Each row was made from one path, in order. Every step used is in the known rows, and no mark comes twice. Write each row's path.
In the rows, zero is written as 128.
Known rows
pumi pulel: [117 146 181 173 122 108  89 149  78 161 100 127 125 120  83 107 148 105
 125 134 124  69 120 131  99 132 123 130 115 139 116 121  96 128  61 134
 137  99 144 154  85 140  85 151 128 167 106 141 114 127 105 190 143 130
 115 110 158 122  90 106 123 135  98]
pumi pulel nemi tipu: [ 79 139 190 103 133  84 122 127  80 158  92 128 113  87 126  27 143 133
 115 123 110 159 173 127  95 141 124 138 138 126  67 109 110 157  71 129
 127 103 141 155  64 134  91 147  87 128 119 107 113  69 115 125 153 107
 142 113 129 105 115 125 151 126 120]
rosigi pumi pulel nemi tipu: [ 58 166 176 136 101  83 133 119 102 117 110 115  96 101 114  25 125 157
 123 126 103 132 157  90  79 128 155 154 137 134  70 138 125 140 138 148
  95 107 126 155  96 170 137 161  83 114 103  87 132  28  88 126 168 117
 109 141 136 108 132 113 149 113 161]
rosigi veter sise: [157 137 114 147 135 138 144 111 102 157 152 166 134 145 131 138 134 164
 148 118 243 109 112 142 116 136  95 128 110 137 139 133 109 104 102  82
 116 109 121 131 211 218 127  88 138 131 135 145 122 217 140 153 124 153
 129  94 126 160 121 128 140 141 122]
bevu pulel nemi rosigi pumi: [ 96 148 159 108  93 113 113 119 148 114 153 122 116 136 127  96 130 179
 133 144 123 212 162 138  92 159 142 130 173 112 168  94  91 102 197 109
  90 142 113 178 124  66 142 148 143  87 122  87 124  87 106 136 139 125
 113 183 126 101 138  97 116  80 146]
sise nemi pulel pumi: [ 99 114 114 188 162 154 107 150 172 117 116 102 128 131 105 146 134 158
 186 114 111 115 144 166 145 140  81 134 111 113 115  99 162  94  72 172
 186 193 143 121 132 144 106 111 171 159 153 103 158 136 130 108  97 112
 168  76 147  82 155 140 120 164  96]
sise veter rosigi pumi pulel: [ 97 143 143 168  72 119 113 114 111 136 112 125  90 128 103 192 116  88
  98 129 113  36  87  51 114 110 157 128 119 134 145 147 102 138 167 140
 114 140 130  84  59  88 130 140 113 133  90 171 101  86 111 144 144 140
 129 175 151 162 108 130 115 118 131]
veter sise nemi: [105 119 128 150 135 164 134 139 133 119 126 163 156 121 125 202 168 141
 118 141 155 135 117 170 107 156  58  87 116 109 115 102 138  77 140  75
 136 110 136 125 181 167  96 146 143 125 169 126 142 190 131 137 106 124
 116  48 131 141 141 137 112 125  83]
veter rosigi pumi pulel: [122 161 165 162  94 144  96 132 106 145 110 133 113 142 116 143  90 116
 114 160 145  61  77  66 109  92 167 139 123 135 119 159  90  98 141 135
  88 105 139 123  90 113 132 186 112 126  82 146 107  95  97 152 117 144
 130 170 142 126  94 106 122 104 107]
sise nemi: [ 75 119 117 148 137 169 131 148 155 133 140 107 148 121  82 169 159 120
 104 139 130 126 125 161 108 167  79  59 118 111 120  96 118  93  93  84
 169 123 118 148 121 110  75 136 156 150 160 117 151 157 136 167 116 103
 120  67 166 117 152 134  95 142  82]
veter rosigi nemi: [178 110 109 129 161 184 106 113 111 147 165 120 163 148 135 161  90 131
 125 158  90 146  87 151 138 124 155 115  81 136 127 146 125 117 124  62
 161 126 109 125  60 112 119 145 153  94 110 101 142 115 119 152 114 127
 124 179 131 127  90 146 117 132 101]
pulel nemi sise: [138 129 156 102 131  94 132 120 121 134 148 120 152 175 132  59 139 119
 122 122 129 190 163 159 127 144  99 140 125 122 127  96 145 157  97 120
 152  78 115 155 140 181 110 117 143 145 164 106 129 147 135 138 109 129
 147  91 152 126 102  77 134 105 112]
sise veter rosigi nemi: [159 105 109 132 129 190 133  96 130 140 155 134 138 119 126 201 114  88
 120 128  66 121  88 157 154 130 152  95  97 123 135 142 134 128 145 101
 158 160 112  81  32  87 102 128 157 132 123 151 140 109 141 127 156 127
 109 179 123 153 110 156 110 175 118]
pumi pulel nemi rosigi: [120  96 181 101 138 108 133 127 104 141 121 100 136 110 123  40 151 108
 142 127  94 163 153 110 115 125 119 113 142 136 116  97 127 155  93 138
  83  95 149 158  84  63 121 136 118 134 127 117 113 110 113 133 116 115
 178 142 131 104 115  94 125 103 126]
veter rosigi: [153 135 121 120 141 144  84 136 122 160 139 125 149 167 125 152 104 132
 134 140 152 118 101 139 115 136 125  99  90 136 110 140 122 117 119  90
 158 118 122 106  93  73  83 150 159 144 123 127 118 146 129 179 119 130
 132 167 142 128 101 137 119  94  90]
bevu pulel nemi rosigi: [123 119 166  88 115 116 119 150 119 123 145  97 123 147 125  77 155 175
 134 148 116 223 172 179 115 178 136  95 172 113 150  86 103 126 146  95
 119 146 121 149  86  39 117 146 148 101 129 104 121 146 127 150 121 106
 131 163 131  64 126 112 141 100 148]
pumi pulel bevu: [125 123 131 127 125 121  75 147 109 163  77 127 108 113 106  50 155 134
 116 106 125  98 136 114 128 111 127  98 117 159 120 187  97 163  51 166
 142 132 155 142  96 139  91 134 111 167 137 143 116 141 125 160 136 133
  98 104 169  82  96 117 134 139 120]
pumi pulel nemi rosigi veter sise: [162 104 181  84 151  84 156 139 102 137 109 141 120  95 157  47 160 155
 144 128 200 122 164  80 114 113 118 152 167 129 133 131 126 136  95 120
  44  93 149 126 195 117 181  99 102 131 139 140 115 177 142  83 119 130
 184 156  97 118 129 124 147 117 150]
sise nemi pulel: [ 80 137 117 143 144 144 127 165 124 130 130  90 162 124 109 152 111 144
 147 120 108 115 116 185 137 130  79 138 105 128 103  89 130 101  89 160
 158 105 130 145 128 126 111 144 130 162 133 126 154 135 133 133  96 107
  91  60 147 124 166 168 112 159 111]
pulel nemi: [ 87 121 167 110 137 131 114 128 112 145 142 121 128 136 111  72 159 143
 163 121 131 174 151 135  92 157  90 109 113 134 124  88 136 141  87  97
 143 127 117 133  81 140  91 119 163 145 149  96 135 145 137 150 128 122
 129 128 159 127 105 103 117 115 101]
sise veter rosigi: [129 132 112 113 108 127 111 130 125 158 135 132 125 126 132 215 126  81
 134 136 110 107 105 139 119 147 129  73 102 126 114 131 119 119 130 101
 173 141 118  71  45  64  87 135 158 157 108 161 121 177 164 159 143 119
 145 183 156 169 114 158 114 134  99]
rosigi pumi pulel nemi sise veter: [ 94 145 174 156  65  89 170  88 101 108 114 138  92 121 111 104 153  61
  95 114  70 121 159  70 119 109 142 177 145 112 159 123 142 192 150 181
 103 105 138 133 116 190 153 112 102 134 125 159 104  65 112 117 163 158
 131 127 145 155 108  94 139 140 170]
veter sise nemi rosigi: [161 124  91 114 160 161 129 136 163 116 129 149 177 131 149 185 170 117
 113 152 131 140 136 165 138 157  68  96 142 120 102  94 139  97 155  64
 128 111 128 127 199  93 111 155 132 109 160 122 128 170 131 120  97 129
 153  67 109 135 146 139 113 112 115]

Write each row's path
[167 135  84  96 186 104  83 147 136 153  91 122 123 148 117  65  70 160
 169 106 110 123 128 149 146 123 133 135  93 157 117 149 131 153  68 175
 159 133 134 116 121 149 124 118 121 180 121 132 148 126 161 133 127 116
  62  78 148  90 128 143 130 120 112]	nemi pulel bevu
[139 149 147 159 108 110 114 123 125 130 113 125 125 135 105  92 128 104
 115 147 101  74 117  81 113 106 150 149 120 141 130 141 100 137 168 150
  94  89 136 185 130  98 148 158 115  91  88 126 130  57  83 182 131 154
 134 149 124 132 115 116 116 114 147]	nemi rosigi pumi pulel
[145 118  80 111 111 144 135 105 139 128 144 128 124  96 140 190 100  99
  94 137  50 159 102 162 150 126 181 100  96 119  60 163 114 153 148  75
 174 137  85 102  34  91 117 142 119  90  99 145 137  69 154 124 165 125
 129 174 117 157 111 202 108 162 133]	sise veter rosigi nemi tipu
[106 121 114 143 142 162 149 129 136 134 140 148 150 108 105 191 161 156
 123 122 235 122 114 128 116 127  76 106 125 112 124 117 130  80 120  58
 136 127 115 129 222 196 123  93 138 132 160 145 136 224 147 130 116 138
 125  79 120 145 165 137 117 164 112]	rosigi veter sise nemi
[ 58 145 143  98  87  92 129 114 118 135  96 125  83  69 159 105 123 112
 116 125  85 113 126  74 106 125 190 122 137 121  77 151 137 140 179 150
  83 156 127  96  47 100 129 156  71 126  97 131 105  50 129  87 163 126
 151 214 102 137 149 158 131 123 163]	sise veter rosigi pumi pulel nemi tipu
[117 117 105 174 176 141 144 159 159 120 123 145 117 112 141 164 126 187
 203  98 228  93 151 154 146 126  86 177 144 116 143 113 171  82  80 150
 133 189 147 101 252 203 155  80 152 145 149 129 149 198 163  73  93 127
 155  78 105  98 174 153 140 157 121]	rosigi veter sise nemi pulel pumi
[171 126 135  75 181 102 154 114 129 134 157 158 145 126 162  76 146 166
 169 101 213 180 154 127 114 139  97 123 152 121 129 120 146 131 130  78
  68 107 117 135 209 113 160  82 134 108 152 122 128 185 155  98 107 126
 152 156  82 149 138 122 135 114 147]	pulel nemi rosigi veter sise
[208 120  92 106 160 127 125 123 126 158 145 169 147 144 163 125 135 150
 149 140 219 130 131 127 132 130  91 126 118 145 136 134 121 116 134  72
  97 109 118 133 216 141 144  94 126 112 130 140 125 204 140 152 117 156
 148 128  96 160 130 135 133 118 119]	nemi rosigi veter sise
[146 142 115 158 116 121 135 119 114 130 128 139 128 166 122 168 153  57
  83 110  79 120 143 155 143 142 100 117 113 142 131 109 156 179 120 141
 204  97 113 114 128 170  75  92 143 142 143 155 113 153 136 166 157 142
 151 109 152 174 110 130 122 139 122]	nemi sise veter
[148 125 114 137 177 150 131 121  90 119 153  93 154 156 102 116  71 156
 166 130  60 137 101 183 159 123 140 190  77 139 122  99 118 149  98 134
 155 109 115 163  87 172 128 141 143 125 100 100 177  64 129 145 124 127
  78 106 135 121 125 144 132 172 122]	rosigi nemi pulel
[107 106  63 113 142 152 145 148 170 131 172 101 142 119 119 181 153 124
  97 126 192 144 155 126 113 134  88  80 129 117 121 132 129  95  99  91
 136 130 110 163 162  61 132  70 151 103 127 125 147 177 126 155 127 129
 143 128 119 114 156 158  97 159 123]	sise nemi rosigi veter
[125 120  63  80 180 137 144 161 163 116 116 136 133 102 142 134 125 185
 165  98 216 107 121 139 152 115 103 125 125 144 132 164 143 121  90 165
 122 161 129 111 242 207 170  87  93 169 145 133 160 225 167  69 116 134
  70  40 118  99 181 158 153 147 146]	rosigi veter sise nemi pulel bevu
[131 141 170 122 104 105 139 143 111 104 108 124 114 168 135  60 105  96
 125 133 123 132 127  59 119  95 176 178 135 123 134 151 126 145 163 171
  87  71 147 133 137 153 166 176 120 112 128 141 111  93  94 110 124 137
 150 162 131 143 100  72 131  76 143]	veter rosigi pumi pulel nemi sise
[164 128  89 153 116 147 159  94 112 113 166 135 138 144 106 184 138  68
  66 119  27 128 133 171 176 130 131 145 101 121 146 121 167 188 120 123
 189  96  96 126  99 191 128  93 136 106 137 131 119 107 124 167 148 146
 111 113 145 164  97 140 117 183 136]	rosigi nemi sise veter
[137 129  81 125 141 128 142 122 182 100  89 149 121  89 140 122 166 132
 118 132 132  99 120  51 139 101 134 100 155 136 120 179 127 137 196 147
  63 133 150 142 223 117 163 156  78 111 162 144 103 131 106  93 123 131
 106  87 114 118 154 129 132 101 143]	veter sise nemi rosigi pumi pulel bevu
[141 150 116 125 132 135  90 118 156 163 101 144 108 136 119  96  90 138
 109 132 151  76  87  38 130  94 203 101 112 173 128 227 111 127 137 162
 104 152 137 113 116 114 131 170 100 147 107 132 110  99 105 131 133 151
  90 170 155 114 106 102 129 100 128]	veter rosigi pumi pulel bevu
[161 139  88 116  98 101 125 105 147 119  84 152  99 139 154 148 109  61
  64 126 112  80 117  57 155  72 196 117 134 166 122 224 118 174 172 203
 106 138 135  92 125 136 166 129  75 139 133 178  72 110 127 113 145 155
 100 151 140 150 107 135 133 113 161]	nemi sise veter rosigi pumi pulel bevu
[229 126  98 133 146 167 133 110 116 113 143 131 169 201 138 150  74 103
 102 159  99 152  93 174 168 106 153 144  95 141 123 131 133 148 128  98
 182  64 116 140 121 140 135 150 140  93 127 114 140 104 116 143 120 136
 114 143 115 148  80 127 129 114 108]	veter rosigi nemi sise
[ 98 146 161 110  54 110 144 115 129  97 157 121  95 149 137 163 131 127
 100 136 124 185 127 126 115 138 176 131 170 111 183 126 123 127 229 137
 131 147 124 107  94 103 145 126 126 101 122 124 105 103 130 102 151 135
 114 194 123 143 112 105 138  91 173]	bevu pulel nemi sise veter rosigi pumi
[107 129 109 145 159 141 167 170 123 118 134 127 148 103 122 176 126 168
 177 119 226 105 124 155 130 129  93 157 113 127 135 103 126  76 105 135
 119 112 134 134 230 186 148  89 130 159 123 142 156 207 175  91 102 134
  93  59 113 140 172 172 141 167 125]	rosigi veter sise nemi pulel
[123 133  87 142 129 154 160 117 166  99 154 157 156 135 149 204 149 132
 123 148 142 128 120 111 135 135 103 115 129 109 121 124 140  86 226  73
  87 109 130 141 221 115 147 154 121  93 161 104 135 124 100 141 123 132
 109  94 118 152 172 129 105  96 124]	veter sise nemi rosigi pumi
[160  91 101 148 166 151 122 119 156 126 153 132 124 115 135 171  81 130
 182 108  33 100 109 176 185 105 165 173 112 122 133 148 144 137 103 170
 172 226 127  51  44 102 158 122 158 122 105 138 151  85 153  62 122 128
 171 198 120 134 127 180 139 179 129]	sise veter rosigi nemi pulel pumi
[137 119 169  75  84  99 145 139 106 100 112 118 130 139 159 153 140 106
  92 123 113 192 151 170 139 156 151 109 185 113 177 102 116 139 151 129
 177 161 112  89  80  67 121 117 130 128 127 152  99 178 151 109 135 117
 138 171 113 125 113 128 148  94 144]	bevu pulel nemi sise veter rosigi
[114 107 142  72 129 109 119 144 130 141 172  86 111 119 123  89 152 188
 124 130 212 211 176 159  90 167 136 110 188 114 187  79 110 100 119 104
 105 146 121 162 132  57 141  75 160 114 102 104 134 162 144 133 139 128
 139 178 105  89 149 142 126 129 152]	bevu pulel nemi rosigi veter
[102 121  77 126 119 144 117 130 183 115 121 123 123 109 117 104 148 118
  84 141  98 106 138  52 131 113 162  85 144 137 118 168 112 121 152 162
  82 153 139 157 153  69 145 141  70 110 132 121 126  86  84 131 131 117
  93 108 144  96 156 119 110 125 158]	sise nemi rosigi pumi pulel bevu
[ 62 127 189 121  94 104 125 119 121 138 127 122  88  83 127 129 130  99
 124 120 102  95 130  33 101 115 180 122 144 121 147 140 143 134 166 161
  65 154 136  87  49  99 136 142 110 146 110 151 104  94 126  95 146 132
 145 196 126 164 138 120 125 111 159]	sise veter rosigi pumi pulel nemi
[172 111 119 189 181 143 108 116 132 117 145 135 132 145 108 110  80 172
 208 113  65 121 116 184 162 109 141 202 111 127 127 108 142 127  75 159
 181 180 115 137  94 196 143 123 185 131 119  80 164  64 141 110 115 123
 131 127 126  73 111 134 132 179 112]	rosigi nemi pulel pumi
[111 154 192 146  97 102 137 118 100 103 109 128 117 161 113  40 128 105
 116 129 120 125 143  91 114 112 141 187 151 141 137 123 138 160 141 171
  92  66 143 177 151 213 157 146 111 121 131 104 123  69  90 126 127 134
 126 106 149 116  96  73 145  98 141]	rosigi pumi pulel nemi sise
[128 104 131 173 191 144 130 165 154 101 109 156 132 126 130 149 128 166
 200 137 127  92 149 181 161 120  72 168 127 109 102 106 160  82  91 158
 147 180 146  99 214 175 136 150 161 150 163 102 151 164 144  82  92 127
 155  50 105  97 170 126 143 149 101]	veter sise nemi pulel pumi
[121 132 129 104  89 109 153 111 129 108 161 136 113 160 151 158 105  91
 112 118 100 162 136 102 136 120 158 143 124 120 139 142 153 157 198 135
 121 126 114  75 124 140 137 124 134 113 150 128 106  98 136  98 133 139
 131 179 115 189 123 104 116  98 148]	pulel nemi sise veter rosigi pumi
